What can hang from each mark:
J_504: J_719
J_416: J_578 J_719
J_536: J_90
J_498: J_90
J_578: J_90 J_416
J_719: J_416
J_90: J_498 J_536 J_578 J_606

Each row was made from one small tree. Brackets hold a mark, then the marks that hang from it, in the order of their numbers. Every link used is in the known rows. Write each row's tree.
Known rows:
(J_536 (J_90 J_498 (J_578 (J_416 J_719)) J_606)): [  1.1 -16.9 -22.0 -19.4  -0.5 -36.0  -6.8  12.3  44.5  15.0  16.0 -14.8
  31.7  -3.4 -11.2  -4.4  -9.8]
(J_578 (J_90 J_498 J_536 J_606) J_416): [ 24.8  -6.3 -12.0  -0.4  -4.1  18.9 -16.0  -9.2  18.2   1.4 -10.6   0.4
  22.9   8.5  12.6  -5.3  -0.5]
(J_498 (J_90 J_536 J_578 J_606)): [-34.7  21.5   8.4  42.2   0.6 -16.1  -2.2  18.3   0.4  16.4  -2.9  -3.7
  10.7 -12.6  -6.0   9.4   8.6]
(J_504 (J_719 (J_416 (J_578 (J_90 J_606))))): [ -1.8  -6.0   0.6  -9.3 -15.7  35.5  34.0   1.0  -7.0   5.1   8.6   5.5
  -1.3   8.3 -10.1  -3.7   4.6]
(J_416 J_578 J_719): [-16.5  13.8  22.6 -26.4   6.9  -9.6  21.5  -6.1 -40.1 -15.6  12.4   8.8
 -44.9   0.4  -0.4   0.0  -5.8]
(J_90 J_606): [-55.3  12.5  26.8  22.0  -5.6  -3.9  12.3  -0.9 -17.4  11.0  10.4  -2.7
   5.6   7.1   6.0  11.3   5.9]
(J_498 (J_90 (J_578 J_416) J_606)): [-38.7 -13.4  15.6   2.1  -2.2 -23.6 -19.1 -16.6  -2.0  23.7   3.8  -8.1
  32.3  -2.7  -3.2  14.8   1.0]
(J_719 (J_416 (J_578 (J_90 J_498 J_536 J_606)))): [ 23.6  19.9  -5.5 -11.7  -8.9  22.2  -5.4  18.4  14.3  -7.7   5.8   0.6
 -16.7  10.6  -0.4 -15.1   9.5]
(J_498 J_90): [-48.4   3.1  42.6  10.1   5.1  -0.1  13.5  -5.2 -49.4  -1.0  -1.1 -13.9
  -0.2  19.9  -2.2  -2.8  18.3]
(J_416 (J_578 (J_90 J_498 J_536))): [ 35.6  25.6 -10.5   3.1  -0.9  23.4  11.1  11.4 -26.3 -16.3  -0.1  -2.5
 -35.1  11.6   5.2 -14.0   6.8]
(J_90 J_498 J_536 (J_578 J_416) J_606): [ 21.8  20.3 -34.2  14.5 -21.5 -15.7 -22.1   9.1  38.6   7.9  -1.3  -4.2
  12.7  -7.8   7.9   2.8  -2.2]
(J_90 J_536): [ -5.7  26.1  13.7  26.5  -5.0  11.5  14.4   6.8 -19.6 -19.4  -3.8  -4.1
 -28.9  10.4   7.3   3.6   5.0]
(J_578 (J_90 J_498 J_536) (J_416 J_719)): [ 55.2 -20.5 -19.1 -21.4   9.8  17.9  -5.7  -9.4   6.6 -19.2 -21.0   7.6
  -6.0   3.5   7.0 -17.8  -2.5]
(J_416 (J_578 (J_90 J_498 J_606)) J_719): [ -4.4  -1.9   0.4 -22.1  13.7  -0.7  14.0   5.4 -15.0  13.8  11.1  12.1
  -7.3  -5.0  -3.2 -16.7   0.9]
(J_90 J_536 J_578 J_606): [-15.7  28.5 -10.8  49.6  -9.8 -12.2   3.7  22.0  13.5   7.8   2.9  -1.3
  -6.9 -17.4   0.8  17.1  -0.5]
(J_416 (J_578 J_90) J_719): [ -0.2 -12.6  13.2 -18.2  20.3  12.1  24.8 -10.2 -44.8 -11.5   5.5  12.5
 -34.9  -2.1  -0.1  -3.9  -4.5]
(J_578 J_90 (J_416 J_719)): [ 12.0 -46.2  10.8 -24.6  19.1  14.0   1.0 -31.3 -21.2 -12.9  -8.7   7.8
  -1.4   3.5   4.7   1.4  -6.1]
(J_578 (J_90 J_498 J_536 J_606) (J_416 J_719)): [ 30.8 -18.8 -11.0 -20.7  10.8   8.3 -13.2  -7.4  25.1   0.4 -15.4  12.8
  16.1  -2.6   7.1 -12.2  -5.7]

Write each row's tree:
[  4.7  -6.3  15.7 -15.4   0.4  27.6  10.5  -6.6 -31.9 -20.9  10.9  -6.6
 -33.6  17.6  -1.3  -1.0   8.5]	(J_719 (J_416 (J_578 J_90)))
[ 19.1  -6.3 -24.1  -2.3 -14.0 -16.0  -3.1   9.4  18.0  -2.3  14.9 -31.6
  16.2  16.7  -6.5  -4.8  -0.8]	(J_536 (J_90 J_498 (J_578 J_416)))
[ 13.8 -10.7  -2.3 -11.1   9.1 -19.6 -17.2  -6.4   1.3 -11.1 -15.0   7.6
  -8.2 -14.1  -6.0   1.0  -3.3]	(J_498 (J_90 J_536 (J_578 (J_416 J_719))))
[-16.8   3.1   0.9  10.6  -4.6 -16.0 -24.3  -5.7  12.8  10.7  -5.7  -2.4
  20.2  -8.9  -1.0  15.7  -2.4]	(J_498 (J_90 J_536 (J_578 J_416) J_606))
[-50.1  20.2  39.8  20.0   3.3  -0.7   3.0   6.5 -14.1   6.4  -4.3  -3.5
   8.5   5.7  -1.1   2.4  10.3]	(J_498 (J_90 J_536 J_606))
[ 22.9   3.6   3.5  -9.5  19.1  18.2  20.0  -0.6 -31.2 -23.9  -4.9  18.0
 -47.6  -9.8   0.2  -5.3  -8.6]	(J_416 (J_578 (J_90 J_536)) J_719)
[  8.5   1.3  -1.3   9.1  -2.8  -8.7 -16.8  -9.4  -6.5  -8.7 -11.0  -7.8
  -1.8  -1.8  -0.7   8.4   1.7]	(J_498 (J_90 J_536 (J_578 J_416)))
[-11.7 -44.3  15.6 -22.4  19.3   6.6  -6.0 -30.5  -2.3   6.6  -5.5  13.3
  21.5  -4.5   4.2   8.7 -10.7]	(J_578 (J_90 J_606) (J_416 J_719))
[-10.3  -9.3   2.8  -9.5  10.6 -27.0 -20.6  -5.1  20.6   8.6 -10.4  11.3
  14.1 -23.2  -6.7   7.5  -7.9]	(J_498 (J_90 J_536 (J_578 (J_416 J_719)) J_606))
[ 28.9   7.5 -36.3  -5.6  -7.7 -27.2 -17.2  11.6  46.7   5.1  -4.5  10.3
   6.7 -19.4   1.7  -4.2  -7.1]	(J_90 J_498 J_536 (J_578 (J_416 J_719)) J_606)
[-21.1  -4.5  -6.5  11.3 -13.6 -19.7 -16.1 -12.8  12.9  13.4   8.7  -3.0
  17.9  -8.1   4.2  24.8  -9.1]	(J_90 (J_578 J_416) J_606)
[ -4.5  -4.0 -20.3  -0.1 -13.4 -25.2  -9.9  12.5  37.6  18.5  20.7 -28.1
  38.6   9.0  -8.0   1.0  -4.5]	(J_536 (J_90 J_498 (J_578 J_416) J_606))
[  7.2  12.7  -6.7  30.3  -1.4  20.2   6.9  18.8   6.3   7.5  -5.3  -2.4
  10.8   5.6   7.4 -11.2  10.0]	(J_578 (J_90 J_498 J_536 J_606))
[ 21.4  10.4  -9.1  -2.3 -17.6  42.9  31.1   8.8   7.8  -4.6  -1.7  10.5
 -11.5   5.1  -7.3  -5.5   0.5]	(J_504 (J_719 (J_416 (J_578 (J_90 J_536 J_606)))))
